Each row was made from one walk, in order. Every step used is in the known rows, and no mark comes twice. Write each row's walk.
Known rows
P-F: [ -4  -4  -8   9  13  -2  -5   6   2  -5   1   5 -17  -6  -2   9  -4   2
   9  20   7  -1 -24  11 -15   0  10]
K-C-H-P-F-D: [-18 -13   6   7  -3  24  -9  -1  19  21  10 -26  -7  -9  -3   6 -17 -39
   4  -6   5  18  -7  14  -2 -16   7]
F-P-K: [-12  13  12 -20   7  13  -8  -6  12   8  -6  -3 -14 -18  -6  15   5  -4
  18   2  14 -24  -6 -15   8   8  10]
F-D: [  2  19   1  -1  -4   7  -7   3   7   4  -7   5 -18   7   0  14  12  -8
  16  15   5  -2   5   2 -12 -19  10]
H-P: [  9  13   3  -3   6   5 -13  12  13   0  -4  -4 -17   2  -3  17   8 -10
  30  16 -17 -18  -9  17   3  -7   9]
T-G-C: [-14   6  10  20  26   1   4   5 -22   6 -27  40 -16  -3   8  11  50  -2
  -7  21  14 -14   1  20   2  -2  15]
M-P-K-C-L: [-13   9   8 -34   6  12  16   8 -20  27   0   1  41 -21 -11  14   4 -36
 -12 -11  -6 -28  -9 -23  -2  32  14]
T-G-C-H-P: [-17  -8  21  18  17  13  -3   1 -11  18 -20   8 -17   0   7   2  32  -3
  -4  13  10  -5   6  30  10 -16  15]
T-G-P-K-C-U: [-21   7  15   6  -2  -4  -3 -11  -5  21  -6  12  -3 -24  -2  10  32 -11
  -1   1   0  -9   9  28   7   6   8]
K-C: [ -7   5   1   7  18   0  -1   9  -1   1  -1  14  -7 -15   5  18  18 -23
   2   7 -16 -16 -10   6   3   8   1]
M-P-F-D: [  5   7 -13  -1  -4  20   1   7   8   9   0  -8   4   2 -14   8  -3  -6
   6  16  16  12 -12  10 -21 -16  14]
M-P-F: [  7  -3 -15   3  11   9   2  11   1   0   2  -5   2  -4 -10   8  -3   7
   3  20   5   0 -26  13 -15  -2  11]
G-C-U: [ -5 -21  -2   4  27   1   6   0 -20  -2   8  20 -13  -1  -1   9  25  -8
  10  29   9 -13  -9  17  -7 -16   4]
L-C: [-13   0  -3  -5  19   0   5  10   3   8   1  22 -13  -1   2   4  11 -18
   0   6  -4 -29 -18   4  -4   5  12]
H-P-F-D: [  0   9  -4  -1  -7  18 -15   5  21   7   0 -14 -14   5  -8  13 -11 -24
  29  12   9  10 -11  14 -11 -15  15]
G-C-H-P: [ -9 -13  14  -2  17  20   1   3 -10  10   0  -1  -8  -5   1   8  11 -11
   8  12   1  -6  -3  18   4 -24   9]
L-C-M-P: [  4  -7 -10  -8  25   2   6  29  -7  32   0   4  17  13 -10  -8  19  -9
  -6   8 -13  -9 -13  29  -1   5   8]
M-P-H-C-U: [  6  -9  -5  14   5   4   0   8   0   5  16 -18  13   5 -17  -1  -3  -1
  -8  16   5 -15 -10  11  -4  -8  -6]
H-C-U: [ -5  -3  -9   8  25  -5  -3   8 -13 -12   8   9 -14   2 -11   1  13 -15
  19  20   8 -16 -16   6   1   4   0]
L-C-H-P-F: [-22 -28   1  -1  12  14  -1   6  17  18  14 -13 -12  -4  -3  -9 -24 -20
   0  -1   7  -7 -30  17  -3  -4  15]
L-C-M-P-F: [ -4 -22 -18  -4  27   5   5  27  -5  31   6  -1  17   7 -13 -13   3 -11
 -10   9   3   5 -28  33  -9  11  10]
L-C-H: [-19 -18   5  -1  15   2   4   3   2  16   5   5 -15  -2   4  -8   1  -4
 -14   2   2 -17 -13   6  -1  -9  11]
T-G-P: [ -1  27   5  24   1  -4 -15   1   1   9 -25  23 -12  -2   2  11  33  12
   7  16  -8  -9   1  42   6 -14  18]
P-F-D: [ -5   5  -8   5  -1   9  -7   1   8   3  -1   0 -17   2  -3  10  -5 -10
  12  16  19  12 -10   5 -20 -15  13]

Write each row's walk
[-15  -5  15 -19   1  17  15   0  -6  20   6 -18  14 -29  -6   5   5  -4
 -23  -8   0  -2   5 -11  -1   6   2]
M-P-K-C-H
[-11 -23  -8  -1  19  -8   4   4   1   8  16  12 -18   6  -3  -5   9 -15
   7  15   0 -27 -20  14  -5   0   8]
L-C-U
[-24  -7  23 -12   5   7   7  -5  -5  13   4  -9  -7 -31   4   7   3  -7
 -16  -8   3  -5   6 -14  -1   8  -1]
P-K-C-H
[ -6  11   6  15   8   0  -7  10   0  -3   0   1  -2  -2  -2   9   0  -8
 -10   7   6 -18  -7  -3  -1   0  -3]
P-H-C
[  2  18   6 -26  -2  11   9   6  -5   6  -3  -6   7 -16 -11  13  11  10
   3  10   3 -13   1 -11 -11   6   9]
M-P-K
[ -5 -18   3   7   3  10 -13   3  13   6   7 -27 -18  -2  -4  -1 -21   2
  12  12   3   9 -19  21  -5 -14  10]
C-H-P-F
[ -6   6  16 -19  14   5  -7  21  -4  29  -1 -15   7 -14  -5  13  14 -32
  15  -6 -17  -1   8  13  10  22  -3]
H-P-K-C-M
[ -8  -2   8  22  35  -8  -4  18 -33  22 -30  30  -8   9   5   0  55   3
  -6  23  10   5   8  42   5   1   9]
T-G-C-M
[  0   0   7 -27  24  15  16  19 -34  26  -7   5  27  -9 -13   8  33  -2
  -5  11  13   5   9  10  -8   5   4]
G-C-M-P-K
[  1  -1  -4   3   9   7 -12  10  14   0   3 -10 -15  -2  -6  12 -10 -12
  27  16  -2  -4 -25  19  -7  -1  11]
H-P-F
[ -7  -9   4   4 -11  21 -16  -2  19  15   5 -31 -18   5  -6  -1 -21 -10
  14   8  15  21  -4  17 -10 -29  14]
C-H-P-F-D
[ -8  -9  14   6   9  12  -8   7  12  13   5 -16  -7 -12   3   9   1 -22
   5  -2 -21  -7  -5  16  12  -7   1]
K-C-H-P
[  2  -2 -19   6  34   8   0  32 -21  10  -2  -2  21   4 -21  -6   6 -10
   2  14  12  15 -24  27  -5  16   3]
H-C-M-P-F
[-16  20  19   6   9  -4 -10  10 -15  38 -23  13  11 -18  -1   7  41  -7
  -9  -7  -8   7  18  41  13  15   5]
T-G-P-K-C-M
[ -9   6  14  -7  23   7  11  16 -38  35 -28  14  17  -5  -6   0  53   8
 -16  13  20   6  18  23   0  12  10]
T-G-C-M-P-K
[-14 -14   9  -7   9  12  -2   6  14  21   8  -8 -12   2   0  -5  -5 -19
   5  -3  -9 -20 -14  14   6  -9  13]
L-C-H-P
[-11  22  -2  24 -12   8 -16  -5   9  18 -21  14 -11   1  -4   8  16  -1
   7  11  19  17  -1  40  -9 -22  23]
T-G-P-F-D
[  0   9  -1  -2   5   8   1  14 -12  18   0  -5  41   7 -16   3 -12 -21
 -19   1   2 -30 -18 -10   0  11  10]
M-P-H-C-L
[-12   2  13 -13  18  -4   1  17 -14  23  -4  -1   4 -17  -1   9  18 -16
  -4  -3  -7   3   8   5   1  23  -6]
P-K-C-M
[ 13 -11 -16   7  20   1  -6  25 -10  18   0 -13  12   8 -14  -3   4  12
   4  22   0  20 -18  37 -11   0   5]
C-M-P-F
